Each row comes from the steps of one walk. Every step used is in the known rows, and no mark comes twice. Write the walk behind each row, first mark first.
In the rows, zero is written as 128.
Known rows
zibeg-loku-sitozir-lakon: [134 156 134 137 134 102 129 104 103 102 164  22 127 200  81 146 129 124
  92 121 120 207 104  96 123 122 132 140]
zibeg-loku-sitozir: [126 145 135 137 130 102 114 104 121 106 117  60 135 184  74 130 115 119
 111 123 107 191 118 105 111 125 133 150]
zibeg-lakon-gusu: [120 168 130 139 107 120 145 151 124 123 215  41 112 150 148 148 194 147
 102 128 107 124 105 172  99 112 132 129]
loku-gusu: [120 109 122 120 137 158 115 132 153 127 107 146 129 118 119 154 134 150
 147 111  88 141 110 101 115 123 105 127]
gusu-lakon-dofa: [132 154 123 137  91 143 136 114 164  98 119 127 116 119 140 120 211 148
 124 136  92 143 154 192  90 118 155 133]
nekov-lakon-sitozir-loku-dofa: [129 133 145 145 134 140 104 104  87 101 103 119 110 134 164 156 125 176
 119 126 114 112 134 133 136 131 152 115]
nekov-loku: [119 109 129 132 148 158 120 122 113 128 161 162 136 139 171 146 122 150
 153 128 132 113 135 153 177 120 136 143]
sitozir-loku-gusu: [124 134 130 125 145 128 121  87 149 102 142 104 137  83 100 134  58 157
 119 115  88 172  96  91 116 120 102 132]
nekov-lakon-gusu-loku-sitozir: [128 135 140 144 129 171  83 120 101 106  96  82 125 165 174 135 168 140
 148 129  69  69 124 166 120 146 132 143]
lakon-sitozir-loku: [136 140 144 133 121 104 117  99  77  83 132 120 134 185 130 150 124 139
 103 126 125 166 128 118 113 125 149 117]
lakon-gusu-loku-zibeg: [128 133 139 125 114 145 109 126  88 107 108 101 143 186 139 146 191 119
 148 122  58 100  84 190  94 134 127 142]
zibeg-lakon: [126 150 124 134 114 111 146 148 119 131 213  61 105 149 134 139 168 142
 102 123 139 156 110 143 124 110 144 112]
zibeg-lakon-gusu-loku: [129 163 133 133 105 132 129 139  95 114 217  55 125 169 155 134 203 140
 119 122 104 119  89 183 106 113 142 128]
zibeg-loku-gusu-lakon: [106 139 128 128 120 127 115 102 140 113 117 118 130 108 115 130 132 169
 123 110  73 183 105  80 104 106 122 158]
nekov-loku-zibeg-lakon-sitozir: [117 104 132 134 128 133 125 152  73 117 173 108 109 240 166 199 201 151
 133 117 108 160 110 179 152 109 163 117]
loku-sitozir-lakon-gusu: [140 148 136 136 120 123 129 128 129 104 170  19 119 226 105 177 188 115
 104 129 104 167 125 160 111 130 132 128]
gusu-lakon-dofa-loku-zibeg: [127 137 117 130  91 145 141 102 151 103 115 135  99 121 112 113 250 146
 129 132  59 172 155 218  93 121 165 116]
loku-sitozir-lakon-dofa: [158 151 127 138 124 140 138 126 137  90 157  26 116 223  85 168 199 108
 105 131 118 183 129 172 108 136 139 107]
dofa-loku: [123 117 117 121 132 144 136  96 115 135 153 162 114  86 105  86 163 132
 137 128 111 150 149 155 145 131 140 108]
loku-sitozir: [136 118 134 132 121 117 111 125 148 114 108  83 125 207  86 151 149 103
 129 128 114 172 148 147 114 132 143 126]
zibeg-loku-gusu: [113 138 126 127 143 135 116 110 125 116 116 109 139 112 100 133 103 156
 126 110  87 166  88  67 112 118 103 149]
gusu-loku-zibeg-lakon: [138 118 130 119 113 125 117 134  68 116 153  84 122 210 123 143 191 115
 137 110  98 159  70 169 121 119 158 108]
gusu-lakon-dofa-loku-sitozir: [134 142 120 134  90 147 132  91 166  96 126 127 106 133 103 107 244 137
 130 136  74 181 177 219  96 122 171 120]

Which walk is each row?
[166 138 132 127 123 157 113 106  90  83 154  68 139 229 104 139 198  99
 137 122 115 163 103 180 123 136 153 108] | gusu-loku-sitozir-lakon-dofa
[120 126 138 131  82 110 115 118 110 104 114 160 113 192 166 149 214 150
 119 126 109 163 166 148 106 108 180 128] | gusu-lakon-sitozir
[148 111 137 122 120 139  91 105  99 103 114 114 146 218 106 125 156  95
 155 119 112 154 118 161 128 133 157 123] | gusu-loku-sitozir
[132 165 132 133 127 136 150 132 103 115 203  49 121 152 152 160 177 141
  98 129 115 121 100 142 120 125 114 130] | sitozir-lakon-gusu
[110 111 123 122 111 147 113 121 171 123 109 155 118 112 137 150 169 166
 143 111  71 160 131 116 106 107 130 137] | loku-gusu-lakon
[137 164 128 137 124 101 150 111 122  88 173  16 111 145  83 149 128 140
  86 124  87 195  78 165  91 120 131 111] | sitozir-loku-zibeg-lakon-dofa
[125 121 137 144 129 152  97 136  75 109  85 129 107 175 188 156 169 156
 127 128 114  93 148 117 134 141 147 115] | nekov-lakon-sitozir
[137 121 121 123 131 134 138  93 115 119 184  89 103 165  77 120 193 117
 119 125 112 201 150 162 146 131 151  96] | dofa-loku-sitozir-lakon
[123 162 136 135 121  87 142 113 115 100 182  10 114 148 100 155 119 146
  86 122  75 181  75 156  92 115 125 128] | sitozir-loku-zibeg-lakon-gusu
[128 136 135 128 135  92 131  97 117 103 126  67 124 132  88 143  77 133
 102 122  88 184  89 128 111 125 123 127] | sitozir-loku-zibeg
[110 119 130 136 131 142 131 151 101 125 185  83 113 199 165 187 189 155
 135 122  86 132 100 196 143 111 142 136] | nekov-loku-zibeg-lakon-gusu
[118 141 130 133 107 108 142 165 112 124 160  29 100 200 119 181 213 133
 106 120  69 152  84 181  86 117 134 120] | loku-zibeg-lakon-gusu
[129 168 138 140 129 107 128 106 104  97 166  10 130 200  89 152 147 128
  92 124  99 187 101 115 106 124 123 150] | zibeg-loku-sitozir-lakon-gusu
[128 124 136 138 141 153 121 121 114 109 194  76 128 220 153 185 170 138
 134 129 114 144 133 178 161 121 139 142] | nekov-loku-sitozir-lakon-gusu
[127 152 127 131 122 137 126  78 172  84 136 104 129  75 107 129 110 169
 116 120  65 181 112 131  92 113 120 136] | sitozir-loku-gusu-lakon-dofa
[152 162 114 130 133 166 167 110 105 101 207  79 107 120 111 123 216 136
 105 133 122 157 118 175 130 135 131  90] | sitozir-lakon-dofa-loku
[144 172 130 141 132 121 135 105 112  86 157  15 128 196  73 146 156 122
  92 127 111 201 104 123 106 129 129 134] | zibeg-loku-sitozir-lakon-dofa
[121 104 134 130 146 164 129 114 130 139 161 180 132 114 157 160 130 169
 166 124 140 108 134 194 180 108 152 135] | nekov-loku-dofa
[136 145 121 135 111 124 151 161 121 110 148  35  97 197  98 172 226 127
 107 123  84 170  88 193  85 124 141  99] | loku-zibeg-lakon-dofa
[133 133 125 127 126 140 137  95 115 114 186  76 107 167  87 125 211 121
 119 128  92 182 147 181 130 132 143 108] | dofa-loku-sitozir-lakon-gusu
[138 149 123 150 138 184 118 132 130 104  90 101 110 101 162 127 164 153
 131 138  97  74 136 159 119 150 122 119] | nekov-lakon-dofa
[108 136 133 129 113 123 108 105 114 100 107 130 130 153 124 147 160 169
 120 109  74 188 112  81  98 106 135 149] | zibeg-loku-gusu-lakon-sitozir
[117 137 131 125 124 119 119  78 163 100 142 113 128  78 114 132  84 171
 116 115  75 189 112 103 108 107 122 141] | sitozir-loku-gusu-lakon
[136 138 143 130 113 147  97 115 109  98 121  91 150 203 128 136 184 110
 149 127  75 110 114 192  97 135 135 147] | lakon-gusu-loku-sitozir
[139 135 109 126 134 197 139 107 151 100 122 149 120  86  89 109 214 142
 148 128  70 141 133 188 102 139 118 101] | lakon-dofa-loku-gusu
[123 127 125 129 114 100 143 161 109 131 155  46  95 199 108 173 192 129
 106 116  96 178  88 157 106 115 144 106] | loku-zibeg-lakon
[117 102 113 114 140 168 126 101 136 133 137 176 115  78  98 108 169 149
 153 115  78 162 134 134 135 127 123 107] | dofa-loku-gusu
[145 148 112 131 128 177 148 103 134 101 134 139 119  91  95  93 209 129
 136 139  96 134 145 206 110 143 134 102] | lakon-dofa-loku
